What can hang from each mark
J_245: J_109 J_600
J_143: J_43 J_672
J_43: J_143 J_760
J_138: J_109 J_600
J_21: J_109
J_109: J_21 J_138 J_245
J_257: J_561 J_760
J_561: J_21 J_257
J_600: J_138 J_245
J_756: J_760
J_876: J_600 J_760
J_672: J_143
J_760: J_43 J_756 J_876

Each row was made from one small tree. Brackets hold a mark, then the marks that hang from it, in the order of their numbers. Every link used is in the known rows. Write each row's tree.
Known rows
{J_109 J_21 {J_138 J_600}}: [ 10 -14   8 -19  -3  12 -16   5  39  18   4  -5   4  37  20  11  -4  18
 -31   5 -20  39  23 -29 -28  -3 -15 -12  29  12   2]
{J_561 {J_257 {J_760 J_876}}}: [  0  23 -12  -1 -10  -1  -5   6  -2  16  11  41   6 -30   4 -18  -4 -29
 -15   3  -3   6  -1 -10   2  -4   8  -3 -14  -9  10]
{J_561 {J_21 {J_109 J_138 J_245}} {J_257 J_760}}: [ 12  23 -23 -27   2  14  -7 -20  26  26   8  58  -9  17  15   7 -18   6
 -58  -8   0  23  -8  -2  30   5   3 -25  37 -29  16]
{J_138 {J_109 J_21} {J_600 J_245}}: [ 10  -5  11 -27 -18 -19  -1   6  57 -11  -2   7   5  69  13  14 -21 -11
 -27  33  -7  19   8 -21 -37 -23 -26 -36  43  27 -15]
{J_756 {J_760 {J_43 {J_143 J_672}} {J_876 J_600}}}: [ -4 -22  10 -18  -2 -16   9  11   1  -8  12 -21  12 -42 -21  19   3   2
  20  12  -5 -22   4  23  23  13  11  25 -32  -1 -11]
{J_21 J_109}: [  6   0 -29 -14   6   6   7   2   3  -8 -24   1 -10  -1   5  19  -2  -4
 -24   6  10 -12  -5   3  25  34   8   0  32 -18  -7]
{J_561 {J_21 {J_109 J_245}} J_257}: [ 13  28 -47 -26   2   8   3  -1  25  14  -7  53  -8  26  12 -16 -21  14
 -52  17   7 -10   0   4  51  21  22 -41  43 -33  14]
{J_561 {J_21 {J_109 J_138 {J_245 J_600}}}}: [  9   2 -21 -22   4  28 -15   2  28   4 -13  35 -18  30  10  -9  -9  27
 -39 -21   1  -4   3  -2  29  19   3  -9  26 -34   5]
{J_672 {J_143 {J_43 {J_760 J_876}}}}: [  8 -10   4  19 -20   1   5   0 -26  12 -10 -31  11 -18 -10   0 -12   8
  43  10  13  -4 -27  -4 -18   9  12   9 -13  25 -39]
{J_876 {J_600 J_138} J_760}: [ 18  16 -19   8  25  -2  23  -9 -14 -23  22 -20 -35  17   4  28   8 -32
   5  18   9 -20 -17 -11 -20 -49 -26   4 -14  -2  35]
{J_672 {J_143 {J_43 {J_760 J_756 J_876}}}}: [ -1  -7   7  26 -13   0   6   6 -24  10 -10 -28  14 -25 -10  -6  -6  15
  49   6  17   4 -19   3 -15   9  13  12 -13  26 -43]
{J_672 J_143}: [  8  -6 -31  21  14  11  -7   3 -54   1 -17 -18   3   1   7  15   0   8
   9   5  18  -2  -1  -6 -10   2  -8   7  13   6 -31]
{J_138 {J_600 {J_245 {J_109 J_21}}}}: [ 13 -12   4   4  -7 -25 -22  10  18 -10  -8   8  19  66   1  16 -10 -10
 -23  12 -14  -1   1 -24 -11  -7 -17 -19  30   0   1]
{J_756 {J_760 {J_43 J_143} {J_876 J_600}}}: [ -6 -10   7 -22   2 -15   0  12   2  -9  18 -13  18 -44 -27  20   0   9
  20  13  -1 -32  -8  16  21   9   4  29 -37  -4 -11]
{J_600 J_245}: [ 15   8 -19  14  12   3 -19  -2 -20 -15 -18   5  -1  32   3  -2   0  -1
  -4  15  -3 -29  -6 -12 -24   9 -29  -5  19 -23  -6]
{J_561 {J_21 {J_109 J_138 J_245}} J_257}: [ 16  20 -43 -27   4  16  -8  -9  34  25  -3  53 -13  25  20  -8 -16  27
 -47  12   3   7   5   1  39  23  17 -37  43 -30  13]
{J_143 {J_43 {J_760 J_756 {J_876 J_600}}}}: [ -6   6  22   6 -21 -10  19   1  19   5   2 -10  11 -28 -26 -32   1  -3
  42  12   4 -10 -20  14 -13   6  23  17 -36  17  -3]
{J_143 J_43 J_672}: [  6 -41  12  14 -25  -4  38 -13 -22  14 -16 -28   9  -3  11 -33  13 -15
  -1  10  -6   2   0   8 -15  13  18  -9   4   9  -5]
{J_760 {J_43 {J_143 J_672}} J_756 {J_876 {J_600 J_138}}}: [-16  -7  19  28  18   1  15  15 -14  -5   9 -23 -16 -32 -28 -16  18  23
  41 -14  -1   0  39  32  25  16  20  13 -26   9 -21]
{J_756 {J_760 {J_43 J_143} J_876}}: [ -9 -17   9 -25  -5  -8 -12  17   3 -10  13 -12  29 -46 -16   6   0   9
  20   6  -4 -29  -8   8  26  24   4  17 -30  -4 -20]
{J_756 {J_760 {J_43 J_143} {J_876 {J_600 J_245}}}}: [  2  -8   8 -16   6 -17 -11  11   0 -16  15 -13  11 -27 -30  27  -3  11
  25  18  -2 -37 -13  14  11  10  -8  26 -30 -11 -17]
{J_257 {J_561 J_21} {J_760 {J_43 {J_143 J_672}} J_876}}: [-30 -21  37   0  -7   5  -6 -29 -47   2  15   3  -1 -20  -7 -17  -8  -3
 -16 -48 -28  23   0   1  39  18  14  14 -24   1  10]
{J_561 J_21 {J_257 J_760}}: [ -7  25 -21 -12   7   0  -2  -9   1  23  25  55   0  18   8 -48 -13 -18
 -44   0  -6   1   7  -6  14  -4  -4 -33   3 -11  23]
{J_43 J_143 {J_760 J_756 {J_876 J_600}}}: [-16  34   9 -12  -2  -9   0  12   6  -6  -8  -4   3 -60 -23 -17 -14   8
  46  26  18  -7   7   7  -1   0  37  -8 -38  17   9]
{J_257 {J_561 J_21}}: [-17  -3 -18  -5   9  12 -15 -23 -35  -8   2   8 -11  19  14 -35  -2  -3
 -33  -8 -16   5   4   2  28  14   1  -6  -4 -12  29]
{J_760 J_43 J_756}: [-20   4  -3  18  21   5   1  12 -19  -3   8   2  26   6 -10 -20  24  24
  12 -26  -2 -18  20  19  19  26  -7  24   2   3 -20]
{J_756 {J_760 J_43 {J_876 {J_600 J_138}}}}: [  1 -12   1 -11   9  -5  -1  12  20 -15  25 -19   1 -22 -22  17   9  -2
  19   4 -10 -28  -7  29  20   8 -18  42 -37 -10 -17]
{J_21 {J_109 {J_138 J_600}}}: [ 16  -9 -21 -22  -3   7   0  -6  23   1 -13   8  -5  17  16  34  -4   7
 -26   7   2  17   5  -5  10  28  11  -7  28   2  -3]
{J_109 J_21 {J_138 J_600} J_245}: [ 30  -7   8 -24 -14  19 -22  -2  42  16  -9   5  20  35  27  35  -6  31
 -46   1 -12  43   3 -31 -28 -24 -11   0  47 -10   6]
{J_109 J_21 J_138 {J_245 J_600}}: [ 22   2   9 -11  -7  39 -34  16  29  15 -10   8  -5  11  21  15   5  33
 -37 -30  -9  14   5 -28 -30 -27 -27  19  24 -28   4]
{J_257 {J_760 {J_43 J_143}}}: [ -7   2  20   0   6   1   3 -15 -44   6  14  -6  22 -18  -8   5   1  -5
 -13 -28  -2 -11 -14 -12  -7  -6 -16  18  -4  11 -10]
{J_561 J_257}: [  8  25 -42  -3   1   1  -1   5 -11  15   5  29   2  -2  15 -25   0 -11
 -22  24   5 -13   9  -7   4   7   4 -22   3  -6  15]
{J_43 {J_143 J_672} {J_760 J_756 J_876}}: [-19   6  15  -6 -19  -7   7  12   3  -1 -26 -15  12 -66  -2 -32 -11   2
  41  18   8  11  21  10  10  20  47 -30 -24  21   4]

Which tree is each row?
[ -3  26 -28 -21   7  -2   5  -8  17  18  16  56 -13  16   4 -19 -23 -12
 -51   2   0   4  -2   3  37  17   6 -36  27 -17  16]
{J_561 {J_21 J_109} {J_257 J_760}}
[  0  17 -23 -24   7   9  -4 -17  27  29  19  52 -19  15  12  -9 -16  -2
 -48  -6  -5  20   5  -1  27  19   1 -31  24 -11  14]
{J_561 {J_21 {J_109 J_138}} {J_257 J_760}}
[ -9   7   5  13  22 -19  36   0 -34 -11  19 -17   1   0 -10  30  14   2
  22   2  16 -17   8   0   3 -25   5   7  -8  18  23]
{J_876 J_600 {J_760 {J_43 {J_143 J_672}} J_756}}
[  7 -20  11  16  13  -1 -50  -2  15   3 -18  -1  -4  48   4  27   3  14
  -8 -13 -21  -1  -4 -30 -24   6 -43   3  44 -20 -13]
{J_600 {J_245 {J_109 J_21 J_138}}}
[ -3  17  -5  31  25   5 -13  18  14 -21  -5   4 -30   1 -22  -9  17   2
  33   8   1  -5  21  24  -4  -2 -10  18 -21 -24 -12]
{J_760 J_756 {J_876 {J_600 J_138 J_245}}}
[  6  21  -9   0  21  -7  29  -7  13 -28  22  -8 -26  16  11  39  15 -26
  11  14  22   3 -12   2 -22 -67 -25   3  -1   5  23]
{J_876 {J_600 {J_138 {J_109 J_245}}} {J_760 J_756}}
[  8  26 -12  20  29 -17  12   1 -14 -29  11   5 -11  33  -7  35  11 -14
  16  22  16 -24  -7 -10 -25 -37 -25   8   0 -15  29]
{J_876 {J_600 J_245} {J_760 J_756}}
[ -9  20   3   9  28 -17  28   2 -33 -13  29 -11   6   1 -16  27  12   8
  22   1  18 -27   0  -5   1 -29   0  12 -11  13  21]
{J_876 J_600 {J_760 {J_43 J_143} J_756}}
[ 12  21  -2  36  41  -8  11  -4 -16 -31  32 -22 -24  50 -16  36  20  -4
  26   4   3 -32 -12   7 -16 -33 -50  11  -1  -1   7]
{J_876 {J_600 J_138 J_245} {J_760 J_43 J_756}}
[-27   5   9  12  10  -1 -11 -29 -55 -10  14   2   8 -22  13   5  16 -33
 -25 -30  -8  34  -5   9   0 -12 -13  28 -13  -4  21]
{J_257 J_561 {J_760 J_756}}
[-11 -25  20  11  -2   9 -45  30  28  17   1   7 -12  20   3  -1  13   7
 -15 -58 -21   2  15 -30 -10 -12 -29  20   0 -10   1]
{J_245 {J_109 J_21 J_138} J_600}
[ 31  -6 -13 -16 -14  17 -13 -16   9   5 -11  18  30  22  29  25   4  16
 -28   5   0  28  -2 -18 -24 -18   4   6  15  -7  10]
{J_109 {J_138 J_600} J_245}
[  4 -29  30   3 -46  -8  34  -6  12  12 -21 -27  11 -30  -1 -37  -6 -20
  30  12 -11   5 -11  12  -7  21  34  -5 -19  20  -6]
{J_143 {J_43 {J_760 J_876}} J_672}
[ 12  -1  -3 -16   3  20  -3  -5  36  -5  -7 -20 -24  19  24   5   1  -9
 -25   6  -1  13  -8  -6 -21 -34 -40 -14  36  -3 -15]
{J_600 {J_138 {J_109 J_21 J_245}}}
[ 10  -4  -5 -21 -19 -23   3  -3  34 -19  -3  18  11  61  15   6 -13 -24
 -13  33   4   6   2 -11 -33 -18 -17 -30  17  30 -13]
{J_138 J_109 {J_600 J_245}}
[-10  -9 -20 -14  10  16 -14 -31 -16  -3  -3   8 -26  19  19  -5  -4  12
 -38 -13 -15  16   1   5  36  35   4  -3  16 -16  21]
{J_257 {J_561 {J_21 {J_109 J_138}}}}
[  4  23   4  21  32 -17  12  -1 -35 -23  22 -12  -1  28 -21  42   9  11
  27  10  15 -39  -9 -10 -16 -28 -20   5   0   3  14]
{J_876 {J_600 J_245} {J_760 {J_43 J_143} J_756}}
[ 23  -4   5 -18   2  34 -31  -6  29  18 -18  -4   7  10  25  30   2  37
 -35 -12 -12  28  -4 -31 -26 -15 -19  14  53 -26   0]
{J_109 J_21 J_138 J_245}
[  1   5   3 -15 -18  -6  14 -10 -21   4 -23 -28   7 -39   9 -19 -22  -9
  14  30   9  -2   2   0 -10   6  26 -41  -6  28  14]
{J_43 {J_143 J_672} J_760}
[  2   0   5  27  -9  -5  13   2 -26   9  -6 -28   4 -22 -21   5  -6  11
  50  12  21   2 -20  12 -19  -2  14  20 -21  26 -36]
{J_672 {J_143 {J_43 {J_760 J_756 {J_876 J_600}}}}}
[ 12  -5   2  22 -13  -4  15  -3 -27  10  -7 -32   0 -18 -17   7 -14   8
  46  18  16  -4 -29   2 -24  -3  11  22 -19  26 -34]
{J_672 {J_143 {J_43 {J_760 {J_876 J_600}}}}}
[-23   6  17   9   1   2  -8   8  -1  -4   2  22  15 -36  -7 -12  12 -24
   7 -28  -2  17   7   0   0  -1   4  29 -21 -14  -6]
{J_257 {J_760 J_756 J_876}}
[-13  -2  14 -18  -9  12 -15 -27 -11 -11  -3  27 -10 -13   2  13 -14 -17
 -40 -35 -16  29 -23  -1  44  10  13  25   4 -33  19]
{J_257 {J_561 {J_21 {J_109 J_245}}} {J_760 J_876}}
[ -9 -25  33  12 -38 -11  33   0  18  11 -17 -24  16 -33  -3 -43   3 -13
  36   6  -6  15   0  23  -5  24  36  -6 -21  20  -8]
{J_143 {J_43 {J_760 J_756 J_876}} J_672}
[  2 -18  33  19 -29 -16  32  -5  15   3 -18 -24   1 -14 -15 -25   0 -12
  42  19  -5   3  -5  30 -20  13  23   0 -20  14  -8]
{J_143 {J_43 {J_760 J_756 {J_876 {J_600 J_245}}}} J_672}
[-21 -10   8  17  14  -3  12   6 -38   4  -2 -18  22 -12  -4 -20  19  25
  13 -17   4  -9  33  20  19  28  15  -8   6  16 -19]
{J_760 {J_43 {J_143 J_672}} J_756}
[  8 -26  20   3 -36 -10  38 -19  -4  14 -15 -35  13 -12   7 -35  -2 -20
  16  16  -6   1 -15  15 -19  16  20 -13  -6  26   1]
{J_143 {J_43 J_760} J_672}
[ -3 -10   7 -41 -22 -17  12  10  59  -1   3   7  11  43  17   3 -16 -16
 -30  24  -3  30  14 -20 -19 -24  -8 -28  30  37  -8]
{J_138 {J_109 J_21} J_600}
[  3  24 -17  18  35  -5  23  -1  -9 -25  25 -15 -30  12   2  18  18 -25
  15  12  15  -9  -1   2 -15 -49 -25   4 -14  -1  30]
{J_876 {J_600 J_138} {J_760 J_756}}
[ 10 -19  -2  22  13  -2 -46 -10  -3  -4 -19   8   0  41   4  21  10   3
   4 -12 -12 -11  -5 -20 -20  10 -32   4  22 -20 -11]
{J_600 {J_245 {J_109 J_138}}}
[ -9 -25   5  16  -3   5 -42  21   4   8   1  18  -8   9   5  -7  20  -3
  -1 -56 -11  -8   9 -18  -5  -8 -17  22 -25  -7   3]
{J_245 {J_109 J_138} J_600}
[-16  10   5   5  15  -6  11   8 -29 -14  19 -12  24  -6   0  11  13  13
  18 -10  13 -26  -3 -18   9  -6   0  -7  -3  14  11]
{J_876 {J_760 {J_43 J_143} J_756}}
[-35  -3  36  12   1   2 -15 -17 -54  -6  20  -3  14 -52 -11   4  11  -4
   4 -49 -13  23  -4   7  23  10   8  38 -34   5  -1]
{J_257 J_561 {J_760 {J_43 J_143} J_756 J_876}}
[  0 -19  30  18 -28  -9  39  -6  17   5  -8 -36 -10 -28  -8 -36   4 -19
  41  12  -6  13  -1  36 -11   7  22  -2 -32  23  -5]
{J_143 {J_43 {J_760 J_756 {J_876 {J_600 J_138}}}} J_672}
[ -6 -16  12  20   6   6 -36  37  20  -1   9 -12 -31  24  -2 -17  10 -14
 -18 -49 -20 -15   8 -14  -1 -23 -43   3  -5 -11  -2]
{J_245 {J_109 J_21} {J_600 J_138}}
[-14  12  16  -7 -11 -13  17   9   2  -2 -19 -14  -3 -61 -13 -17 -12  -2
  45  25  12  12  22  19   3   5  47 -18 -29  21  10]
{J_43 {J_143 J_672} {J_760 J_756 {J_876 J_600}}}
[ 21  17 -41 -32  -4   8  -4  -8  40  22   1  58  -4  39  19  -4 -23  21
 -55  17   2  17   9  -2  39  19  24 -45  40 -17  18]
{J_561 {J_21 {J_109 {J_138 J_600} J_245}} J_257}
[  1  -3  -2  25  -6  -3  11  -3 -36  10  -7 -35  14 -13  -6  -5  -5  13
  36  11  21   1 -22   7 -22   2   3   3  -4  31 -38]
{J_672 {J_143 {J_43 {J_760 J_756}}}}
[ -5 -15  -4  27   5   2 -33  27  -7  -9   5   3 -25  15  -1 -23  17 -27
  -5 -45 -10 -25   3  -4   4 -22 -32   7 -30 -11   0]
{J_245 J_109 {J_600 J_138}}
[-15  12   5  -7  -9 -11  14  -2 -16   0 -20 -23  15 -46   6 -27 -10  -1
  23  23  13   6  18  13  -4   6  29 -41  -9  28  10]
{J_43 {J_143 J_672} {J_760 J_756}}
[ 25   1 -21 -17  -6  30 -13   5  14  -1 -24  15 -13  -2  16  40   2  19
 -31 -20  10   0  -9  -2   8  11   2  18  24 -31  -3]
{J_21 {J_109 J_138 {J_245 J_600}}}
[-20  12  -6  14  14   1   1  24  13  -9  -9  19  -6 -27 -21 -15  17   0
  28   0   6  -1  28  19  13   5  24  32 -27 -19  -2]
{J_760 J_756 {J_876 J_600}}
